Each row comes from the steps of one walk. Every step used is in the known rows, and no mark comes twice. Write the walk behind each row, first mark first.
Known rows
lalon-mizap-lufa: 1.65	-1.18	-0.19	1.29	0.02	-0.13	-0.65	-1.44	-0.76	0.76	-0.09	1.48	1.50	-0.76	-2.08	0.25	-0.48	0.41	1.56	-1.90	3.01	0.29	0.70	1.13	0.76	-0.45	0.29	3.44	-0.56
lufa-didoz-lalon-mizap-dotugob-zipozo: -0.03	-0.48	1.06	1.89	-0.93	0.58	0.89	0.02	1.21	-1.55	-0.84	1.31	0.14	1.48	2.19	-2.15	0.61	-1.41	-1.01	-1.67	-1.50	-1.97	2.11	-0.10	2.73	0.99	0.72	-0.28	0.59
zatoven-zipozo-dotugob-mizap-lalon-lufa: -0.90	1.94	-0.65	-0.54	3.25	-1.32	-1.15	-0.20	0.36	0.13	-1.60	-1.47	0.39	-0.93	-2.80	1.40	-0.40	-1.07	-0.52	-0.31	0.25	2.11	-1.86	0.25	-0.57	1.21	-0.58	2.44	1.41
didoz-lalon-vafaz-zatoven: -0.14	-0.83	1.17	-0.36	-1.00	0.07	-0.11	0.13	-0.65	1.22	-0.84	0.22	-3.52	-0.77	1.69	0.66	1.61	3.83	-1.27	0.28	1.19	-1.03	-0.68	-0.94	-1.10	-2.12	0.33	-1.71	-0.95
zatoven-vafaz-lalon-mizap-dotugob: 0.04	0.72	-0.29	0.55	-2.74	0.34	1.37	0.65	-0.92	-1.49	1.99	0.86	-1.86	0.25	0.04	-0.64	1.20	0.83	0.39	0.70	0.63	0.25	0.37	-0.04	1.86	0.23	1.62	0.49	0.33
lalon-vafaz: 0.41	-0.78	-2.44	-0.74	-2.76	1.17	0.21	0.93	1.73	0.83	1.87	-1.11	0.51	-0.43	2.56	0.13	0.14	0.76	-0.34	-0.73	0.03	0.90	-1.79	-0.85	-2.88	-0.29	-1.83	1.10	-1.61
zatoven-zipozo-dotugob-mizap: -1.40	-1.39	-0.65	1.45	1.83	1.08	1.82	1.84	3.55	-0.75	2.62	1.17	4.91	-0.63	-0.63	0.10	-2.67	-2.90	0.03	-0.19	-0.53	1.10	0.35	-0.15	-0.03	2.19	3.45	1.42	0.71
vafaz-zatoven-zipozo-dotugob-mizap-lalon: 0.03	1.38	0.23	1.48	2.11	0.45	0.61	1.52	-0.75	-2.36	-0.44	-0.81	0.20	-0.10	-2.09	0.29	1.55	-1.29	-0.59	0.54	-1.11	0.55	-0.69	-0.50	-0.26	1.38	2.31	-0.70	0.98
lalon-lufa-didoz: 1.82	1.04	1.29	-2.03	-0.21	2.65	-2.00	-1.26	-0.93	5.12	-0.89	0.44	-1.12	1.50	1.76	1.02	-0.23	2.20	0.56	-0.15	0.72	1.46	0.07	0.89	0.93	-2.17	-3.57	0.40	-0.43
lufa-mizap-lalon-vafaz-zatoven-zipozo-dotugob: -3.79	-0.28	-0.69	0.88	1.98	-2.28	2.15	0.62	0.13	-1.99	-1.13	1.97	0.68	-1.84	-1.93	-0.52	-1.18	-3.59	0.22	2.82	-1.15	0.64	-1.01	0.81	-2.89	-0.08	1.89	-3.62	0.93
didoz-lalon-lufa-mizap-dotugob: -0.73	0.35	-0.18	0.17	-1.62	-2.08	-0.72	-0.45	-0.40	-0.19	-0.52	1.27	-1.88	-0.11	-0.21	-0.87	-0.10	0.32	0.62	1.63	-1.77	1.21	1.04	0.54	0.96	2.86	-0.40	-0.75	2.10
lufa-mizap-dotugob-zipozo: -0.08	-2.68	-0.29	1.21	0.00	0.23	0.71	1.09	2.00	-2.33	-0.48	0.13	2.06	2.31	1.79	-2.02	-1.60	-2.53	0.45	-1.10	-3.46	-2.70	3.14	0.54	1.67	3.72	0.09	0.01	1.09
lufa-lalon-vafaz: 0.73	1.24	-1.27	-1.33	-3.59	-1.07	1.16	-0.07	-0.27	-0.17	1.78	-2.28	-0.27	-0.33	2.22	0.34	0.75	0.65	-1.04	-0.09	-0.74	0.69	-1.15	-1.08	-1.36	-0.87	-1.64	-0.54	-1.74
didoz-lufa-mizap: 1.16	-2.37	-0.31	-2.67	-2.25	-0.75	-2.75	-3.19	1.75	2.62	0.16	-0.03	0.44	0.12	0.33	-0.58	-2.77	-4.49	4.20	-0.37	-0.96	1.53	1.63	-1.30	-0.21	1.35	-0.14	1.11	1.10
mizap-lalon-vafaz: 0.85	1.45	-2.37	-0.45	-2.36	0.64	-0.20	0.89	-0.47	-0.74	0.59	-2.47	-1.08	-0.54	1.39	-0.06	2.52	0.32	-1.08	-0.36	-0.60	1.09	-2.91	-1.09	-3.10	-0.17	-2.08	0.38	-1.24
dotugob-zipozo: 1.08	-2.70	-0.42	1.30	1.28	2.00	0.60	0.38	3.22	-1.03	0.69	-0.93	2.57	1.70	1.36	-1.83	-2.30	-2.23	0.48	-2.86	-1.65	-3.47	2.93	-0.22	1.64	1.49	-0.68	1.66	-0.10
vafaz-zatoven: 0.92	-2.39	1.38	0.49	0.58	2.04	0.33	0.37	-0.51	1.83	-0.14	1.05	-2.86	1.34	0.14	0.58	-0.78	3.07	0.98	0.06	0.99	-2.01	2.15	-0.38	0.77	-1.05	0.76	-1.12	-0.21
lalon-vafaz-zatoven-zipozo: -2.12	-1.65	-1.12	-0.37	0.08	-1.02	0.81	0.51	1.74	0.29	-0.43	1.54	-1.55	0.99	-0.25	-0.09	-0.86	-0.92	-0.96	0.12	2.56	-1.29	-1.28	-2.00	-2.94	-0.40	1.45	-3.30	-1.48
zatoven-vafaz-lalon-lufa-mizap-dotugob-zipozo: -0.26	-1.49	-0.12	-0.77	0.91	-0.95	-0.17	1.14	1.04	-2.53	-0.80	-1.82	2.32	1.68	1.29	-0.41	-1.19	-2.40	0.17	-1.02	-2.57	-2.74	1.79	1.42	1.94	3.04	-0.52	0.77	0.99
vafaz-zatoven-zipozo-dotugob-mizap-lalon-lufa: -1.15	1.55	0.20	-0.64	3.68	-1.39	-1.13	0.20	-0.39	0.35	-2.40	-1.11	-0.50	-0.64	-2.85	2.06	-0.13	-0.03	-0.63	0.05	0.50	1.59	-1.74	0.51	-0.50	0.67	-0.07	1.58	1.37
zipozo-dotugob-mizap-lufa: 0.43	-1.85	-0.13	2.33	2.58	0.67	-0.02	0.89	-0.52	-1.19	0.89	0.33	5.93	-1.36	-1.97	0.25	-0.99	1.34	1.10	-1.23	0.13	-0.35	1.49	2.75	1.45	0.80	0.25	3.73	0.41
lufa-didoz-lalon-vafaz: 0.83	1.94	-0.43	-0.81	-3.69	0.43	-1.07	-0.85	0.22	1.53	0.77	-0.51	-1.43	-1.84	3.57	-0.53	2.61	2.04	-1.98	-0.13	0.36	1.35	-2.47	-1.34	-1.63	-2.48	-2.08	-0.83	-1.70
zipozo-dotugob-mizap-lalon-vafaz: 0.06	1.26	-1.83	-0.21	-1.32	0.55	0.41	1.99	0.20	-1.38	0.57	-2.41	1.40	-1.26	1.32	0.98	2.17	-0.16	-1.34	-0.03	-1.42	1.98	-3.12	-0.35	-2.99	0.63	-0.36	1.11	-0.57
vafaz-lalon: 2.33	-0.33	0.88	-1.03	-0.28	2.76	-0.49	-1.35	-0.18	-0.12	3.06	-2.84	-1.40	0.37	0.57	-1.48	-0.04	3.22	1.46	0.70	1.25	-3.43	0.52	-1.04	1.24	-2.28	-1.05	3.07	-1.28

Write each row's walk
1.69	-0.43	0.36	-4.63	0.48	-1.90	-2.78	-1.43	0.96	2.50	-0.28	-2.42	0.20	-0.04	-0.34	2.92	-2.58	-2.54	2.00	0.94	0.31	1.31	-1.11	0.97	-0.68	1.92	-0.48	2.23	0.86
zatoven-vafaz-lalon-lufa-mizap
2.34	2.76	1.90	0.77	-1.99	1.40	-1.60	-2.85	-0.56	2.00	0.81	0.95	-3.12	-1.49	1.74	-2.26	1.93	2.05	-0.97	-0.22	0.77	0.15	0.80	-1.55	2.37	-2.81	-1.16	-1.70	-0.36
lufa-didoz-lalon
2.24	1.39	0.85	0.90	-0.63	-1.98	0.51	-2.01	-3.49	-1.53	1.32	-1.34	0.47	-0.03	-1.66	-0.71	0.16	1.66	0.63	-0.63	-0.18	-1.65	2.65	0.59	3.17	-1.10	-1.61	-0.27	-0.81
mizap-lufa-lalon
-0.03	0.20	0.32	0.98	-2.85	0.84	1.45	-0.05	-0.72	-0.99	1.59	1.29	-2.68	0.59	0.18	-1.66	1.27	1.82	0.61	1.07	0.47	-0.29	0.72	-0.52	1.59	-0.03	1.32	1.09	0.38
vafaz-lalon-mizap-dotugob
0.90	1.16	-0.11	-3.25	2.16	-0.11	-2.08	-1.05	-0.20	1.53	0.78	-3.54	-0.26	-1.07	-1.08	2.27	-1.19	1.46	0.58	-0.50	1.93	-0.15	-1.25	0.90	1.06	-1.52	-2.39	3.75	-0.24
zatoven-vafaz-lalon-lufa
-1.65	-1.97	-0.51	0.46	1.08	-0.42	0.76	-0.11	1.68	0.30	-0.06	2.34	-1.91	1.47	-1.33	-0.85	-1.74	-1.17	-0.06	0.07	2.45	-2.04	0.34	-1.95	-1.32	-0.18	1.97	-3.27	-0.77
vafaz-zatoven-zipozo
-0.39	-2.29	-0.65	2.55	0.36	1.42	1.40	1.51	1.51	-2.77	0.38	-0.06	1.98	2.11	1.53	-2.70	-0.89	-0.81	-0.01	-1.90	-2.94	-3.73	3.46	0.29	2.41	2.44	-0.59	0.38	0.59
mizap-dotugob-zipozo
2.16	1.43	2.25	-2.96	0.00	2.64	-2.50	-1.90	-1.76	4.48	-0.69	-0.90	-1.84	1.45	1.81	1.01	0.48	3.90	0.59	0.50	1.13	0.22	-0.33	0.82	1.19	-3.48	-3.81	1.38	-0.97
vafaz-lalon-lufa-didoz
0.37	1.85	0.08	-0.45	1.23	-1.31	-2.16	-2.79	0.93	2.16	-0.52	-0.69	-2.05	-2.49	-1.24	-0.21	-0.67	1.67	-0.36	-1.00	1.64	0.88	-0.45	-0.51	1.23	-0.92	-1.90	2.60	0.83
didoz-lalon-lufa
2.02	1.31	1.21	-0.60	-2.94	-1.01	1.58	-2.39	0.61	1.38	1.56	0.96	-2.33	0.06	-0.32	0.82	-0.76	-2.56	0.73	-0.74	1.84	1.88	0.44	-1.75	1.41	-0.74	2.71	0.76	-0.24
lufa-lalon-mizap
-0.01	-1.15	-0.92	0.91	-2.64	-0.17	0.39	0.66	-0.13	-0.86	0.91	1.74	-0.83	1.36	0.53	-1.48	-0.67	-0.34	1.49	1.67	-2.46	0.56	2.14	0.45	0.59	3.41	0.09	-1.28	1.58
lufa-mizap-dotugob
1.07	-0.08	1.28	0.33	0.58	2.01	-0.98	0.09	-1.81	1.75	-0.48	1.68	3.34	0.89	0.60	0.33	0.54	1.37	0.15	-0.18	0.57	0.50	0.71	2.03	1.11	-1.51	-1.11	-0.27	-0.80
zatoven-zipozo-dotugob-mizap-lufa-didoz
-1.81	-0.94	-0.89	-1.29	-0.04	-2.28	0.10	0.29	0.97	-0.14	-1.76	0.93	-2.24	1.19	-0.74	0.49	-0.10	-2.21	-0.89	0.90	1.69	-0.53	-2.12	-1.84	-3.69	0.69	1.69	-3.90	-0.97
lufa-mizap-lalon-vafaz-zatoven-zipozo
-0.93	1.34	-2.30	-0.34	-1.05	-0.38	0.69	2.03	0.76	-1.91	0.33	-1.88	1.39	-1.03	0.76	0.58	1.96	-1.37	-1.79	0.05	-0.85	1.86	-3.65	-0.84	-3.67	0.91	0.20	0.19	-0.92
zatoven-zipozo-dotugob-mizap-lalon-vafaz
0.87	2.07	-0.76	-0.74	1.98	-0.22	-2.00	-1.13	-0.77	1.13	-1.50	-2.03	-2.08	-0.41	-2.25	0.77	0.21	0.76	0.26	-0.69	0.49	1.17	-1.11	0.07	-0.10	0.30	-2.75	2.71	0.87
mizap-lalon-lufa
-1.87	-0.95	-0.87	-0.52	0.37	-1.07	0.47	1.15	1.35	-0.54	-1.05	0.78	-1.22	1.30	-0.53	0.68	0.31	-1.03	-1.63	0.01	2.03	-0.77	-2.06	-2.18	-2.99	0.52	2.22	-3.01	-1.16
dotugob-mizap-lalon-vafaz-zatoven-zipozo
-3.89	0.27	0.24	1.75	2.14	-1.89	1.64	-0.19	-1.00	-1.33	-1.26	2.98	1.02	-2.84	-1.48	-1.29	-0.09	-0.73	-0.67	2.22	0.16	-0.15	-0.58	1.44	-1.36	-2.62	0.72	-3.78	0.17
mizap-lufa-didoz-lalon-vafaz-zatoven-zipozo-dotugob
-2.20	-0.66	0.28	1.05	1.47	-0.34	1.46	1.74	2.80	-0.90	1.29	0.85	3.37	-1.71	0.04	0.72	-0.94	-1.45	-1.42	0.38	-0.18	1.07	-0.96	-0.41	-0.73	0.94	3.84	0.04	0.42
didoz-lalon-vafaz-zatoven-zipozo-dotugob-mizap
2.74	1.43	-0.29	0.95	0.33	2.09	-0.66	1.06	-0.23	-1.20	1.00	-2.18	0.00	0.72	-0.83	0.12	1.78	-0.34	-0.33	-0.96	-0.71	0.66	-0.30	-1.37	0.50	2.33	0.88	1.75	0.37
dotugob-mizap-lalon
0.44	2.57	1.23	-1.56	1.19	1.20	-1.52	-0.44	-1.46	2.86	-2.08	0.22	-0.29	0.74	0.26	1.34	0.98	0.31	-0.62	0.64	-0.06	2.37	-1.28	0.91	0.11	-1.53	-1.99	-0.57	0.24
zatoven-zipozo-dotugob-mizap-lalon-lufa-didoz
-1.29	-1.09	0.20	1.85	2.39	-1.57	-0.25	0.81	-0.97	-1.67	-0.74	0.73	4.50	-2.38	-1.72	0.49	0.59	1.68	-0.68	-0.74	1.09	-0.41	-0.33	1.80	0.23	-0.18	1.17	1.39	-0.30
didoz-lalon-vafaz-zatoven-zipozo-dotugob-mizap-lufa
-4.15	-1.11	-1.03	1.72	1.97	-1.00	2.83	1.03	1.04	-1.61	0.09	2.59	1.32	-1.98	-1.58	-1.01	-1.84	-2.19	0.03	2.06	-0.37	-0.07	-0.26	0.74	-2.22	-1.19	1.58	-2.92	0.41
lalon-vafaz-zatoven-zipozo-dotugob
-0.08	1.14	0.09	1.69	-3.71	-0.89	2.45	-0.27	-1.23	-1.27	1.38	2.22	-2.61	0.73	-0.15	-1.39	0.97	0.24	0.17	0.63	-0.43	1.02	1.76	-0.54	2.35	0.85	1.56	-0.92	0.87
lufa-lalon-mizap-dotugob
-3.70	-1.29	-0.67	2.23	2.63	-0.65	2.73	0.39	0.82	-1.46	0.36	3.04	0.89	-1.64	-2.29	-1.57	-2.52	-2.43	0.76	1.99	-0.42	-0.61	1.00	0.79	-1.11	-0.98	1.86	-3.03	0.79
vafaz-zatoven-zipozo-dotugob
0.47	-0.83	0.74	-1.46	-0.70	-0.21	-0.46	1.02	-1.63	0.87	-2.16	-0.76	-3.30	0.86	1.00	2.04	1.75	2.15	-0.25	0.96	-0.07	-0.21	-1.34	-0.39	-2.48	-0.46	0.30	-1.96	-0.46
lufa-mizap-lalon-vafaz-zatoven
1.92	-0.09	1.70	0.42	0.42	2.84	-1.21	0.23	-2.41	2.20	-0.16	1.23	3.25	0.80	1.08	0.56	0.69	2.47	0.62	-0.32	0.00	0.77	1.23	2.43	1.89	-1.64	-1.77	0.58	-0.61
zipozo-dotugob-mizap-lufa-didoz
0.01	-1.20	-0.12	0.82	-0.05	0.46	1.37	1.29	1.20	-2.90	0.28	-0.77	1.66	1.50	1.36	-0.93	-0.18	-2.32	-0.42	-1.81	-1.33	-2.83	1.89	0.42	2.53	1.58	1.15	1.02	0.31
zatoven-vafaz-lalon-mizap-dotugob-zipozo
0.01	-1.00	0.70	-1.87	-1.26	-0.48	-1.26	0.04	-1.85	1.12	-2.54	-0.87	-3.30	0.48	0.96	1.49	1.76	1.56	0.57	0.53	-0.07	0.17	-1.01	-0.97	-2.02	-1.17	-0.08	-1.69	-0.43
didoz-lufa-mizap-lalon-vafaz-zatoven
0.16	0.81	1.63	0.91	1.14	-3.06	1.40	-0.67	-2.91	-2.35	0.23	-0.49	2.08	-0.23	-2.38	0.52	-0.06	0.73	-0.26	0.13	-0.14	-1.37	2.03	0.94	2.61	-0.52	1.04	-1.17	-0.28
vafaz-zatoven-zipozo-dotugob-mizap-lufa-lalon
1.34	2.52	1.65	-1.40	0.99	1.98	-1.71	-0.43	-2.01	3.35	-1.76	-0.20	-0.31	0.66	0.65	1.51	1.14	1.38	-0.22	0.45	-0.57	2.63	-0.77	1.43	0.72	-1.73	-2.58	0.34	0.40
zipozo-dotugob-mizap-lalon-lufa-didoz
